Each row comes from the steps of one walk. Every step used is in the known rows, and no mark comes twice. Write the walk behind each row, first mark first.
In the rows, zero is written as 128.
Known rows
vure -> vidog -> nivof -> dolere -> rala -> pipom -> lovet -> nufe -> tuza: [ 98 130 147  92 117 143 114 128 141 157 121 205  58 144 121 148 156 127
 154 155 132 169 134 163  89  73 127 158 111 114  65  84  92 121 127 160
 113 107 117 252 193 132 145 134 171 131 132 103 134  88 168 171 175 107
 101 168  74 140 169 126 159 115 136 153 129 197]
dalu -> fivibug -> kigub: [152 148 107 162 136 113 100  78 179  80 119  97 158 102 137 133 128 152
 105 118 115  59 130 134 119 188 119 205 114 150 168  92 162 120 186 103
 184  97 153  64  90 137 152 124 155 121 130 103 143 162  80  86  97 170
 104 104 116  98  51 136 108 132  98 105 110 129]
vidog -> fano: [154 143 129 146 106 135 117 148 122 114 130  94 162 119 130 138 130 129
 106 108 159  92 129 127 149 164 115 148 126 135 162 162 120 137 138 130
 128 139 130  86 144 130 152 112 110 134 113 133 123 142  76 193  93 167
 184 114 109 127  79  79 135  97 156 160 103 121]
kigub -> fivibug: [ 98 111 160 137 143 108  99 115 185 135 129 171 183  95 124 120  93 118
  74 100 141  88 126 117 143 156  87 110 117 131 187 160 145 157 109 102
 151 165 123 101 108 152 160 147 119 118 114 150 127 129  98 133  97 179
 181 103 141 175  73  92 121 106 163 129 144 118]
pipom -> lovet -> nufe -> tuza: [ 89 148 180 142 118 152 107 147 147 177 138 106 176 122  98 111  64  73
 133 105  88  98 135 135 132 118 133 118 140 130 108  82 120 153 127  65
 132 158 143 126 141 108 137  99 115  55 114 131 149  96 136 110 188  92
 195 147 156 107 140 100 160 141 119 154 133 173]
nufe -> tuza -> ropu -> fivibug -> dalu: [128 117  94 198 108  73  73 106 100  97 127 131 187 108 146 118  97 136
  94 104 106  49 179 130 152 154 174 144 137 175 179 104 221 173 115 181
 127 176 170 108  62 140 139  98 144  70 129 110 151 140 119  64  93  50
 191 130 198 114 128  87 118  92 115  90 159 141]
tuza -> nufe: [117 117 105 155 109 139 129 122 161 105 116  85 171 139 135 134  90  95
 175 148 139  74 121 134 159 143 129  93 131 129 183 157 133 147 113 105
 141 136 129 120 110 105 136  96  84 128 122 133 139 152 113  50  95 111
 172 128 163 113 110 142 134 129 126 111 131 153]
nivof -> dolere -> rala: [101 120 121 151 108 129 132 109 145 115 123 169 119  96 124 124 136 139
  82 144 164 168 130 139 133 121 121 113 112 125 145 156 141 134 129 162
 117 158 115 117 167 150 130 158 105 150 143 153 108 115 104 146 111 174
 104 111  85 115  97 141 130 113 121  87 113 108]
rala -> pipom -> lovet -> nufe -> tuza -> ropu -> fivibug -> dalu: [103 124 141 157 120  84 103 142  88 118 144 159 131 111 101 130 111 131
 171  96  73 101 164 132 111 107 162 148 157 166 105  94 214 110 109 120
 146 163 170 128  50 101 122 102 178  51 135  89 160 140 117  55 158  89
 124 167 185 154 195  90 145 107 101 134 183 165]
pipom -> rala -> dolere: [154 141  98 126 145 102 155 120  91 116 118  71 113 138 134 116 143 131
 104 124 159 138 158 117 132 149 116 118 123 125 106 149 134 108 168 141
 126 123 138  86 141 139 138 122 126 158 144 144 111 128 138 121 178 175
 102  66 125 101 118 162 107 134 139 150 123  80]
rala -> pipom -> lovet -> nufe -> tuza -> ropu: [ 94 139 155 108 131 103 143 159 108 146 146 120 138 133 111 126 117 126
 176 120  88  96 134 146  99 116 137 149 140 145 122 107 143 134 115  60
 138 165 154 132  82  94 118  71 148  57 120  84 159 149 135  75 152  78
 131 147 162 146 189 121 147 125 101 117 146 161]
ropu -> tuza -> nufe -> lovet -> pipom -> rala: [171  81  98 122  95 145 139 140 128 109 101  60 142 123 160 108  93  95
 173  86 103  74 134 123 162 118 205 129 163 130 128 130 162 126 132 172
  94  93 133 123 125 129  99 136  77 162  75 122 162 125 172  97 144  88
 206 160 156 125 135 154 113 156 118  94 153 115]
dolere -> rala -> pipom -> lovet -> nufe -> tuza -> ropu: [ 84 127 154 117 142 110 150 170 103 140 138 144 122 108 127 152 117 119
 160 144  95 151 121 130 123 122 151 156 156 134 100 115 129 117 105 109
 123 165 155 172 111 102 129 147 161  89 133  93 176 137 154 101 153  79
 136 139 141 153 187 129 160 112  95 120 149 150]
rala -> dolere -> nivof -> vidog -> fano: [159 136 128 143 153 165 123 104 105 121 124 151 115 158 122 122 139 146
 126 149 147 221 111 101 137 145  93 156 112 135 123 116  84 102 124 165
  98 100 121 128 148  78 129 135 153 173 154 145  96 151 120 182  77 123
  54 115  90 143 130 115  83 129 181 151  89  98]
pipom -> rala -> dolere -> nivof -> vidog -> vure: [181 132 112 124 175 137 156  98  95 113 132 128  94 157 142 140 155 147
 146 157 153 194 154  88 124 152 119 103 117 139  68 108  81  98 157 142
 113 104  69 116 169 113 114 150 137 173 151 164  93 134 165 166 132 150
  75  69 109 122 143 174 113 134 169 153  84  93]
tuza -> nufe -> lovet -> pipom -> rala -> dolere -> nivof: [174 116  85  71 142 131 149 151 120 126 105  73 102 156 138 114 120  86
 195 152 121 147 112 134 161  98 164 106 163 139 120 118 125  93 113 140
 121  96 122 187 120 134  82 169 141 167 135 136 139 115 183  96 134   4
 138 119 122 133 144 159  68 184 107 126 132  82]
vidog -> nivof -> dolere -> rala: [108 122 101 128 120 109 122 107 149 101 123 161  75 112 166 140 127 173
  65 149 183 163 134 142 118 109  83  74 112  84 145 147  93 138 141 171
 107 110  99 118 199 186 137 152 120 145 137 157  67 122 123 184 124 185
 109 135  94 127  94 131 141  92 143 119 114 114]
rala -> pipom: [137 136 127 108 137 130 154 157 104 102 157 120 155 131 127 137 155 171
 129 115 136 115 121 120 112 142 106 137 122 126 156 155 129 133 119  97
 144 135 108 102  84 119 130  97 128 134 127 100 150 171  97 114  81 197
 106 130 144 122 116 109 146 135 137 106 130 127]
rala -> dolere: [132 129 126 143 141 120 124 114 121 131 119  95 134 152 118 121 140 159
  98 135 140 148  97 120 133 139  90 118 131 135 167 147 130 156 143 134
 130 118 130  90 141 119 139 102 124 138 141 128 119 144 110 137 120 163
  87 102 137 106 113 133 114 119 139 122 132  98]
rala -> dolere -> nivof: [131 129 109 138 175 133 127 113 118 119 111 104 144 166 122 120 124 145
 103 165 151 203 112 119 131 148  86 119 146 142 160 122 107 125 138 141
 111 109 112 108 147 134 128 150 127 157 153 153  96 133 118 141 102 151
 101 110 132 117 101 122 100 118 143 128 114  71]
nivof -> dolere -> rala -> pipom -> lovet -> nufe: [ 77 122 153 112 114 122 147 148 126 137 150 193  76  99  84 142 141 126
 138 126 118 201 115 142 110  92 116 127 130 122  93 131 132  86 123 116
 117 156 125 144 153 113 109 152 143 131 149 138 124 112 121 135 167 182
  50 151  76 146 159 138 141 121 102 120 126 141]
vure -> vidog -> fano: [153 152 138 142 108 161 107 135 131 139 100 119 173 139 120 141 183 117
 120 132 152  76 120 121 144 151 125 211 107 153 149 149 129 152 123 153
 142 124 143 167 134 117 169 120 130 158 105 108 139 133  84 193  93 136
 192 119 105 130  80  81 138 107 158 170 104 154]
nivof -> vidog: [138 136 159 156 113 176 116 107 144 130 144 148 176 137 124 117 139 120
 104 134 133 111 124  99 128 169 131 133  78 107 138 121 102 149 114 123
 147 135 124  94  78  72 122  89 104 141 117 130 125 159  97 108  65 133
  90 129 149 113 116 124 145 150 136 113  87 150]
kigub -> fivibug -> dalu: [ 99  96 151 179 151  84  80 106 165 114 121 191 176 102 123 105 101 117
  64  98 135 112 155 140 154 155 123  98 136 146 165 148 153 146 105  94
 193 169 126  97  60 188 134 151 145  92 144 149 109 140  70  97 106 158
 169 115 165 203 105  55 118  90 159 134 167 104]
lovet -> pipom -> rala: [172 121 117 127 138 118 164 131 124 163 124  81 160 127 127 134 146 132
 114  92 132  57 104 113 156 133 166 117 129 113 103 173 149 109 116 112
 149 123 128 107  80 148 121 143 109 172 115 143 118 118 118 137 130 180
 159 105 155 115  85 148 113 159 128 133 137  79]
pipom -> rala: [154 140 116 131 127 112 159 125 116 114 132  70 160 117 148 116 124 113
 110 111 154  76 160 124 146 168 125 102 115 128 113 154 113 115 147 105
 144 132 130  86 114 157 126 121 102 146 130 152 117 132 121 113 150 179
 164  76 136  89  79 139 141 146 124 142 121  93]
tuza -> nufe -> lovet: [130 136 117  94  95 136 104 159 148  94 124  69 163 128 136 111  99  76
 182 141 123  85 136 147 149 130 138  98 142 141 183 133 128 171 115 105
 132 134 131 132 123 125 107 106 116 110 109 121 161 143 132  73  92   4
 187 137 144 105 125 111 136 158  96 110 126 147]
ropu -> fivibug -> kigub: [122 145 130 193 140 103  65  90 172  97 130  92 198  88 143 118 115 135
  96  95 116  78 131  89 101 160 110 195 108 145 156 126 213 145 115 170
 152 113 158  83 102 108 178 160 147 129 139 120 133 118  93 119  86 194
 124 127 129  79  38 120 112  87  99 124 137 120]
lovet -> nufe: [ 97 145 142 150 126 168 121 132 136 181 125 105 178 123 100 139  97 109
 111 117 101 100  93 125 146 145 119 107 145 130 183 139 136 137 122  95
 159 135 149  75  93 127 154  86 115  97 123 131 136 113 102 112  91 145
 165 159 152 124 104 122 153 123 134 144 142 163]

Write each row's walk
[172 116  91  75 123 127 142 155 119 136 111  71  98 147 129 118 137  95
 187 133 121 107 114 138 163 113 180 104 154 122 123 149 149 124 125 127
 133 119 146 173 108 130  91 129 121 156 125 127 154 129 170  88 140  23
 134 117 129 121 158 163  85 188  96 122 155 106]  tuza -> nufe -> lovet -> pipom -> rala -> dolere
[126 128 109 129 122 136 104 105 161 123 104 175  92 143 150 145 184 153
  90 164 171 142 125 154 116 112 101 140 105 113 141 127 100 139 137 195
 121  97 110 199 187 166 154 155 136 172 126 123  90 108 120 191 118 154
 128 136  82 136  97 131 151  94 145 144 119 147]  vure -> vidog -> nivof -> dolere -> rala
[164 143 155 153 123 171 107  99 135 123 167 167 164 122 128 143 162 149
 129 132 139  97 130  75 129 159 121 106  94 133 142 124 105 182 129  90
 140 137  66  88 145  87 126  87  95 129 111 147 121 159  93 164  53 145
 116 130 148 127 135 137 171 137 157 111  88 179]  nivof -> vidog -> vure
[116 146 115 147 119  94 123 120 128 132 123  97 192 133 152 112 116 130
 112 132 117  47 142 138 140 168 147 144 128 156 195 128 144 201 126 123
 131 159 153 105  85 126 147  67 111  66 114  93 159 146 130  84  83  40
 199 112 178  98 123 115 136 119 118  76 130 148]  nufe -> tuza -> ropu
[103 119 150 113 119  98 150 153 120  82 159 183  68 104 113 129 150 146
 117 136 147 194 149 136  98 103 122 132 116 114  85 144 130 112 127 125
 107 151 112 142 160 127 110 164 134 149 144 135 115 126 115 139 170 195
  45 116  82 127 140 129 137 120 109 101 116 114]  nivof -> dolere -> rala -> pipom -> lovet
[150 137 109 127 165 134 165 103  97 120 110 114 107 158 138 117 145 114
 124 156 147 203 147 100 125 149 117 118 106 119  81 113  87  83 144 152
 107 101 120 116 123 102 106 152 139 180 162 161  93 136 177 110 147 138
  52  69 108 110 134 158  95 160 155 147  90  73]  pipom -> rala -> dolere -> nivof -> vidog
[ 80 149 165 144 113 105 113 135 140 171 128  93 169 118  97 117  80  84
 137 117  85  67 134 140 122 132 138 133 142 149 139  92 130 157 127  66
 134 169 174 110 112 104 130  81 118  38 124 115 152 109 138  86 167  47
 196 137 178 120 161 115 147 124 103 131 140 169]  pipom -> lovet -> nufe -> tuza -> ropu
[174  77  87 108 131 150 147 132 110 101  84  71 107 146 158 101 100 111
 190 118 113 160 121 129 156 110 185 127 179 136 123 117 144  95 136 193
  77  66 127 149 148 117  95 175  99 175 106 127 145 102 190 112 142  72
 170 144 146 133 145 165  82 149 137 107 155  84]  ropu -> tuza -> nufe -> lovet -> pipom -> rala -> dolere -> nivof
[ 95 126 126 101 120 124 132 131 134 143 142 185  33 117 135 133 100 139
 125 127 127 195 150 157 100  67 105  87 121  89  84  97  87 109 132 144
  96 130 106 172 206 145 125 138 158  94 139 128 110 109 169 171 184 128
  80 169  83 140 170 120 149 115 136 143 135 158]  vidog -> nivof -> dolere -> rala -> pipom -> lovet -> nufe -> tuza
[164 139 144 140 155 179 125 106 130 113 159 167 166 144 136 150 136 138
 147 168 136 164 132  84 127 156 110 109 107 137 137  93  74 140 110 112
 127 116  47 100 144 105 120 142 116 141 133 167 101 140 117 168  27 120
 126 123 145 133 122 136 153 130 170 116  67 151]  dolere -> nivof -> vidog -> vure
[101 149 168 100 131 142 146 176 104 155 158 127 142 132  94 125 102 108
 173 107  85 127 139 129 104 112 140 143 136 130 103  95 121 126 115  62
 137 157 124 136 110  82 125  85 145  76 122 106 169 120 134  98 160 121
 128 164 143 125 166 101 156 148 121 144 144 161]  rala -> pipom -> lovet -> nufe -> tuza
[ 97 133 147 104 115 143 127 128 143 153 122 203  52 141 115 151 179 139
 136 147 138 173 113 156  89  72 106 154 110 104  76 112  97  96 132 147
 122  99 121 224 185 141 148 144 163 156 132 109 123 102 139 173 175 154
  89 166  88 173 162 132 155 105 127 166 138 181]  vure -> vidog -> nivof -> dolere -> rala -> pipom -> lovet -> nufe
[166  67 101 128 113 134 139 137 114 112  89  63 102 149 147 107 111 110
 181  95 106 122 115 123 159 111 200 132 174 133 129 130 164 119 143 194
  91  80 141 138 145 116  98 131  84 169  95 118 163 118 182 111 154  82
 151 149 151 129 161 169  88 152 118  97 166  99]  ropu -> tuza -> nufe -> lovet -> pipom -> rala -> dolere
[129 123  92 131 104 105 119 103 159 115 133 148  95 132 146 120 129 175
  77 118 178 120 144 160 107 106  78  73 104  88 165 142 101 153 148 137
 109  99  97  82 165 183 136 100 107 125 127 147  60 121 114 175 118 185
 107 145 107 118  91 125 128 105 154 130 114 121]  vidog -> nivof -> dolere
[180 139 126  58 130 131 139 171 110 149 132  73 149 110 151 107 157 114
 109  97 123  64 126 121 144 127 175 131 139 125 131 148 141 144 128 110
 142 133 141 129  91 164  98 151 130 149 102 133 142 119 139 157 136  62
 186 132 126 101  95 125 104 186  97 134 119  86]  nufe -> lovet -> pipom -> rala
[ 85 145 121 155 108 130 113 108 131 190 114 103 185 131 126 131  86 116
 125 131  85  62 114 140 148 144 153 126 152 157 196 117 141 168 125 113
 140 158 177 103  76 111 158  61 114  52 119  94 163 120 136  85  82  36
 199 145 169 126 137 123 134 122 127 101 156 178]  lovet -> nufe -> tuza -> ropu
[ 93 130 173 111 167 138 147 178 109 135 144 150 112 114 113 153 121 115
 151 125 112 179 106 121 122 122 126 140 150 120  84 138 133  93 111  97
 137 156 127 151 133 110 131 168 159 132 135 130 146 132 113 131 170 173
 117 150 117 144 154 116 173 112 102 150 141 138]  dolere -> rala -> pipom -> lovet -> nufe
[ 93 119 132  95 130 115 133 136 135 133 140 193  34 118 124 155 133 155
 125 128 146 193 126 156  92  75  90  89 119  82  84 129  93  85 142 133
 103 117 112 148 189 153 129 158 153 116 140 137  87 117 137 184 183 189
  65 168  83 155 162 131 151 102 130 153 130 151]  vidog -> nivof -> dolere -> rala -> pipom -> lovet -> nufe
[176 112 115 120 155 145 169 103 107 163 119 133 122 153 127 124 165 134
 131 136 135 164  91  87 149 124 154 137 114 111  58 133 109  73 112 154
 124  95 129 159  88 112  94 158 124 198 141 141  99 130 151 145 112 136
  59  99 125 139 133 175  75 180 145 138 106  55]  lovet -> pipom -> rala -> dolere -> nivof -> vidog
[ 78 118 110  97 106  91 133 123 129 133 140 195  41 120 143 138 120 149
 129 146 129 163 145 167  99  85 119 110 125 109 103 110 104 107 132 134
 104 128 136 164 179 154 135 130 153  81 145 109 115 114 168 148 174  89
  88 163  99 158 187 137 142 107 125 122 143 157]  vidog -> nivof -> dolere -> rala -> pipom -> lovet -> nufe -> tuza -> ropu
[180 119  98 124 141 105 160 126 114 165 114  82 119 142 115 129 164 150
 112 112 140 103  95 105 147 123 145 125 134 110  83 169 155  98 140 141
 139 113 138 127 100 142 112 138 122 176 132 131 112 117 136 142 160 177
 108  93 135 124 118 166  83 155 128 137 148  63]  lovet -> pipom -> rala -> dolere
[ 92 142 187 142 123 147 113 151 158 166 142  93 163 113  87 127  91  81
 132 104 104 108 120 125 122 119 101 118 130 129 116 119 129 127 127  63
 149 140 154  88 120 120 129 111 111  83 121 140 126 108 107 119 178 150
 165 144 148 117 138 124 160 131 106 169 141 154]  pipom -> lovet -> nufe
[111 122 122 116 121 121 156 137 105  93 141 187  78 111 123 138 158 171
 108 144 148 199 120 139 109 110 131 130 107 124 140 157 130 111 124 157
 111 144 107 128 147 129 129 154 129 156 148 127 129 139 107 146 102 196
  48 123  82 125 119 128 131 112 123  79 113 112]  nivof -> dolere -> rala -> pipom
[125 125 133  97 122 120 124 141 150 101 122 192  61 141 130 146 190 154
 138 144 166 158 143 156  76  88  99 166  99 115  65 111  99 120 126 164
 112 104 108 223 186 150 130 167 161 171 136 106  99 117 139 172 184 180
  91 148  81 148 147 122 153 103 126 150 118 144]  vure -> vidog -> nivof -> dolere -> rala -> pipom -> lovet
